Every row comes from one small tree of marks. The marks that hang from a mark follow it in brackets, in alphabetical order. Every link used is in the known rows. Which tree was each row made from?
(in the rows, 128 means zero)
Known rows
L{X}: 95 152 122 109 110 120 96 118 114 120 142 98 144 97 116 119 145 147 171 132 164 141 118 132 82 141 104 88 112 99 130 178 83 165 125 122 173 121
V{J{C U{E}}}: 132 103 137 112 144 166 115 137 151 109 156 108 120 130 122 185 112 109 129 169 125 174 118 111 128 127 123 87 126 158 146 140 133 183 125 186 148 129
B{Q{C}}: 120 143 101 124 125 165 131 176 114 113 149 89 128 101 131 134 100 128 126 148 139 150 100 123 104 139 110 105 119 84 99 136 97 160 167 138 138 138
J{Y}: 99 148 116 111 136 155 112 106 114 114 153 124 117 113 129 121 107 141 150 133 128 120 120 121 79 132 112 111 96 107 116 130 101 167 144 114 162 140
Q{C}: 95 143 101 114 122 170 117 143 112 114 142 93 141 101 123 128 103 123 148 140 154 148 111 122 99 132 103 106 120 94 118 133 103 177 126 133 137 134
Q{B C U}: 109 107 112 141 92 220 138 173 132 112 167 65 134 145 124 178 80 125 116 132 136 134 97 139 140 145 114 116 133 110 143 125 113 173 135 150 160 135
V{J}: 119 133 114 132 97 162 126 127 111 119 145 120 116 129 118 140 113 141 151 153 128 162 130 135 97 159 120 109 106 133 122 155 117 157 126 131 157 136
U{E}: 102 133 117 117 155 146 108 134 117 119 154 109 135 110 129 133 122 123 152 138 160 148 142 122 84 121 111 86 96 121 141 158 88 175 145 129 161 127
F{J{C V Y}}: 112 140 132 83 157 170 126 125 142 102 157 127 100 128 142 148 98 115 137 149 122 115 116 111 79 128 99 105 122 120 125 83 135 158 138 168 125 151
A{U}: 67 111 112 122 151 145 114 118 107 136 155 102 142 91 112 135 138 136 163 140 172 151 122 133 91 134 118 106 112 110 137 158 81 178 148 122 168 131
J{C}: 100 140 114 107 141 150 106 135 126 116 149 97 153 91 126 135 109 121 161 148 151 149 111 117 101 131 113 96 110 119 120 141 97 173 143 143 134 133
F{Q{V}}: 115 123 113 123 142 158 123 136 117 103 151 103 121 129 135 110 108 144 153 143 159 149 100 119 99 167 107 116 125 115 110 113 98 135 135 135 153 132
Z{B{J{Y} Q} F}: 134 124 117 151 131 144 144 145 114 142 183 116 95 144 127 149 116 147 106 144 107 139 131 136 141 164 126 101 99 86 101 86 91 133 189 93 194 148
V{H}: 97 156 118 109 101 160 102 129 102 111 148 128 141 130 143 125 104 126 145 131 150 131 112 132 82 151 121 88 83 120 114 145 115 177 138 135 140 133
U{E{C X}}: 112 118 121 78 150 136 115 96 124 100 171 78 159 111 109 135 147 120 142 132 160 171 129 117 86 116 124 82 91 113 130 178 77 185 130 139 152 122
U{E{C}}: 114 123 117 103 147 146 102 117 127 111 162 105 151 107 123 137 137 123 132 138 154 162 121 123 96 118 125 83 99 107 136 168 88 185 156 134 151 123
B{J{C Y}}: 119 157 116 110 161 156 110 130 140 109 168 121 112 118 128 158 108 123 143 160 118 121 112 110 93 119 115 96 117 116 123 111 121 159 143 138 159 148
B{J{Y} Q}: 139 154 112 127 147 150 127 162 126 113 173 125 90 129 137 150 112 142 120 156 104 120 115 122 90 138 122 101 110 95 106 123 108 135 185 121 177 149
A{U{E{C}}}: 84 96 118 110 181 145 108 109 125 127 163 100 149 93 109 147 155 120 137 144 175 163 114 126 98 108 130 86 110 107 150 169 79 197 159 137 164 123
Q{B U{E}}: 114 98 128 146 119 197 128 165 135 116 178 81 131 156 130 181 100 125 119 131 140 133 125 140 127 136 123 99 111 135 164 147 98 170 154 147 184 128
J{U V{H}}: 111 151 144 81 99 174 108 135 121 101 163 126 133 145 155 162 97 112 106 132 133 121 100 121 94 156 121 100 104 128 113 112 147 176 129 169 135 128
Y{J{C V} Q}: 110 113 113 89 116 156 122 146 130 93 141 105 84 125 136 164 102 144 172 157 113 178 93 133 94 152 124 101 138 131 100 75 149 139 144 170 143 143
F{J{C Y} Q{U}}: 119 84 120 113 175 188 140 136 170 92 161 102 94 158 138 168 110 129 145 155 128 138 102 124 120 136 100 105 134 132 146 81 119 148 129 169 146 145
F{Q{V{J}}}: 136 119 115 137 123 166 133 135 117 103 145 112 95 151 127 124 104 145 145 158 137 158 101 121 106 178 112 120 133 131 113 115 119 130 122 147 157 138
Y{J Q{B C}}: 106 85 100 127 83 187 139 167 122 100 143 73 87 146 124 165 99 161 164 145 108 187 85 161 118 158 133 108 149 131 117 81 130 140 154 146 159 138
Q{B}: 102 126 119 136 99 171 124 140 112 123 163 89 141 130 123 142 105 144 141 127 137 140 115 148 106 156 128 108 109 129 130 145 88 151 170 120 161 129
H{U}: 104 111 122 118 113 179 120 118 119 118 154 112 144 114 125 151 147 136 171 148 143 149 113 125 101 144 119 94 125 109 117 157 97 160 133 113 159 131
B{Q{U V}}: 134 115 113 129 114 185 135 197 125 109 170 97 117 136 151 144 82 137 124 146 145 138 104 112 119 166 112 118 120 94 110 137 110 146 154 155 170 143
J{U Y{Q{V}}}: 118 94 127 92 129 162 122 134 130 101 166 105 95 138 141 131 90 150 152 141 113 150 90 114 98 147 120 123 126 109 106 83 133 150 135 157 169 140
E{C X}: 105 124 110 69 115 137 120 89 118 101 167 73 167 105 107 126 142 138 153 128 152 176 115 125 90 140 126 99 91 103 109 175 76 175 127 128 141 125
Y{J Q}: 96 93 97 111 98 151 122 143 117 106 139 102 90 130 131 142 121 169 193 147 123 197 112 153 91 162 131 100 122 132 111 108 122 136 147 129 171 137
H{C U{E{X}}}: 112 100 123 87 150 177 120 93 128 98 160 87 156 100 116 171 169 114 169 169 158 151 114 92 91 107 110 69 132 100 133 175 94 187 103 138 149 129
Z{B{Q{V}} F}: 126 111 118 145 111 152 144 160 96 143 169 98 122 134 133 116 97 144 119 138 146 159 122 127 149 189 122 111 103 84 92 101 82 137 176 111 175 142
Y{Q{C U} Z}: 106 92 78 123 97 214 149 162 142 105 145 64 107 119 111 148 96 134 190 155 125 186 102 140 110 134 125 110 106 82 119 77 125 160 116 165 139 128
Z{F}: 95 112 104 134 108 129 121 108 100 145 153 105 149 103 117 111 120 137 148 130 151 173 136 126 110 147 120 105 77 80 115 147 79 162 133 110 174 131
F{J Q{C}}: 108 103 102 120 151 176 142 149 137 103 143 92 111 139 129 135 123 133 155 149 151 167 110 136 107 149 97 102 141 118 137 95 102 141 132 145 124 136
A{U{E{C X}}}: 83 91 121 86 182 131 117 92 120 117 170 75 156 97 96 145 163 119 145 138 177 171 125 121 89 109 126 86 105 111 145 183 68 201 135 142 167 122
H{C U}: 106 112 114 109 117 193 117 105 128 111 149 112 157 93 128 166 155 133 169 170 149 137 93 106 104 131 114 83 143 89 120 158 107 175 125 122 141 134
H{C U{E}}: 114 105 122 111 147 190 112 108 134 107 154 112 150 97 130 173 160 116 159 172 153 140 105 98 101 107 113 67 139 96 139 164 106 186 129 133 148 130

Which tree is each row?
117 184 144 80 139 172 99 112 123 91 153 142 111 129 149 144 75 101 113 139 116 84 84 103 72 123 111 97 97 113 96 87 156 184 133 174 120 148 -> J{C V{H} Y}
113 90 107 160 117 158 141 123 115 133 154 73 132 130 106 130 110 139 115 132 138 171 96 138 143 153 121 112 113 85 119 103 83 146 146 125 164 126 -> Z{F{Q{B C}}}
103 124 117 99 128 192 125 103 144 114 161 112 114 114 124 150 111 137 164 149 110 144 117 126 98 131 132 111 86 106 123 103 115 168 130 146 156 122 -> J{U Y{Z}}
110 140 128 94 138 171 130 122 126 106 158 135 92 140 145 137 106 131 139 139 124 111 129 122 67 142 101 112 113 113 128 95 129 148 138 144 144 149 -> F{J{V Y}}
120 93 131 83 138 166 123 88 131 98 171 85 156 119 108 163 172 120 153 144 147 167 116 111 100 116 129 75 115 110 127 180 84 182 122 134 157 122 -> H{U{E{C X}}}
109 93 123 97 161 195 135 124 159 110 165 116 95 141 131 162 126 122 163 156 121 154 142 125 92 117 122 90 98 127 161 94 119 166 130 168 150 126 -> F{J{U{E} Y{Z}}}
130 110 136 126 151 174 117 168 156 113 188 84 134 145 127 202 112 114 111 156 124 144 108 128 138 128 133 85 140 152 159 124 114 160 170 165 167 127 -> Q{B{J{C U{E}}}}
140 127 103 139 121 170 138 199 139 113 182 103 110 145 140 182 112 137 119 156 126 145 121 131 121 153 122 100 119 103 126 139 110 138 170 136 182 144 -> B{J Q{U}}
97 85 115 136 113 154 145 128 112 147 163 102 127 143 124 129 127 144 153 133 153 173 154 149 138 177 113 99 100 114 135 98 80 146 154 102 163 138 -> Z{B F{J}}
129 150 112 118 83 183 109 115 113 101 136 138 122 132 136 153 110 122 132 170 129 136 93 117 94 153 120 84 107 123 119 150 151 186 112 153 128 141 -> V{H{C} J}
108 97 119 87 155 197 134 124 171 107 160 106 110 125 130 167 112 122 172 163 115 158 115 120 108 125 123 98 109 125 141 79 126 164 130 182 126 132 -> F{J{C U Y{Z}}}
106 100 101 143 130 143 133 113 113 130 143 87 134 113 111 115 120 134 134 139 150 180 106 122 126 144 110 108 104 74 111 111 86 154 124 122 160 129 -> Z{F{Q{C}}}
113 186 139 91 116 171 105 107 105 96 154 151 102 143 153 133 85 118 112 128 117 80 101 116 61 139 113 106 89 107 99 100 148 174 132 146 139 146 -> J{V{H} Y}
137 112 123 138 113 212 133 195 150 105 190 83 120 168 138 191 71 122 114 156 133 122 93 117 146 158 122 114 150 132 142 108 133 146 137 174 177 145 -> Q{B{J{C}} U V}
142 168 116 120 129 152 132 184 121 112 176 121 102 130 144 160 111 130 109 156 119 127 115 123 88 155 120 104 122 99 103 118 120 126 183 137 158 145 -> B{J{V} Q}
120 108 117 138 91 232 139 189 128 103 169 68 124 159 135 164 57 121 109 138 144 124 85 120 146 158 109 128 148 105 134 106 129 167 118 167 161 141 -> Q{B C U V}
151 182 116 108 117 171 119 175 122 95 171 136 110 134 156 173 108 116 96 170 121 106 88 110 85 149 120 83 122 90 100 118 147 148 173 154 135 147 -> B{J{V{H{C}}} Q}
111 96 111 113 169 157 130 142 150 102 149 97 122 129 130 142 130 131 167 155 150 169 108 130 110 148 106 93 135 141 137 101 98 139 150 157 125 136 -> F{J{C} Q}
109 105 103 130 138 191 134 152 139 99 152 80 124 135 126 155 107 131 135 143 150 151 96 129 129 142 100 114 133 104 131 109 108 160 115 145 150 132 -> F{Q{C U}}
115 166 127 116 122 170 130 154 116 116 176 117 112 148 135 162 115 135 128 146 136 118 134 142 110 172 112 105 127 132 117 87 117 139 163 110 155 142 -> Z{B{J{V}}}
97 100 114 99 114 216 131 138 159 109 153 92 112 128 122 197 118 140 185 169 118 186 115 151 154 166 143 92 121 155 129 66 128 160 140 159 139 121 -> Y{J{C U} Z{B}}
105 115 93 103 87 190 139 132 126 100 137 104 68 129 124 153 113 157 202 160 103 189 113 153 76 160 143 108 104 114 99 60 147 124 136 157 144 129 -> Y{J{V} Q Z}
113 142 145 82 134 168 116 111 130 105 168 127 109 130 144 159 98 128 111 135 113 110 108 113 90 137 112 120 112 110 115 100 137 167 135 153 154 136 -> J{U V Y}
110 147 127 93 107 175 123 144 119 105 155 136 112 153 155 143 107 119 137 136 145 125 123 130 73 159 107 94 107 127 128 104 139 156 135 160 124 142 -> F{J{V{H}}}
157 140 124 125 108 190 128 187 119 100 174 133 104 162 158 163 113 125 120 167 127 123 86 106 107 166 130 87 138 104 95 124 136 135 159 147 164 147 -> B{J Q{V{H{U}}}}
116 97 110 127 136 157 150 124 123 124 148 100 107 138 125 131 120 124 121 145 144 170 117 125 118 153 101 112 121 79 121 75 110 137 120 149 138 137 -> Z{F{J{V} Q{C}}}
125 112 120 137 143 202 142 199 131 110 170 82 115 143 137 175 97 119 107 144 141 137 118 134 150 146 107 96 127 113 131 105 100 172 172 137 155 140 -> Z{B{Q{C U{E}}}}
115 129 108 119 144 177 128 150 120 98 143 90 118 127 131 115 93 131 141 148 158 146 86 110 109 156 98 119 142 99 108 98 107 148 119 149 136 134 -> F{Q{C V}}
129 110 114 133 142 169 130 185 132 112 170 95 120 131 140 164 108 125 120 144 143 147 126 123 115 134 116 94 104 108 133 156 94 164 169 150 177 136 -> B{Q{U{E}}}
115 158 152 75 115 180 104 111 124 94 166 144 106 152 156 161 87 114 96 130 108 94 93 112 86 142 117 109 99 118 109 92 159 181 130 167 142 138 -> J{U V{H} Y}
130 148 108 137 133 180 142 196 122 117 173 96 111 137 131 164 108 134 118 156 128 136 113 142 135 165 114 96 139 109 109 94 103 143 186 114 149 144 -> Z{B{J Q{C}}}
120 97 130 106 138 177 113 104 135 108 164 110 151 119 121 165 163 123 145 149 145 159 107 117 107 116 129 75 123 108 131 168 95 179 146 128 158 123 -> H{U{E{C}}}
105 72 116 143 135 150 153 122 121 138 161 98 117 154 123 130 140 150 146 136 151 182 138 153 148 186 114 100 110 119 133 75 76 127 157 105 161 134 -> Z{B F{J Q}}
141 121 132 122 105 208 112 107 127 95 144 143 118 148 134 186 142 107 131 182 125 135 90 105 102 129 124 60 126 128 132 155 154 195 107 160 139 137 -> V{H{C U{E}} J}
108 112 122 114 126 146 139 100 115 134 160 129 102 134 131 125 110 131 127 134 126 141 139 118 90 144 109 111 91 81 121 94 114 149 129 133 164 146 -> Z{F{J{V Y}}}
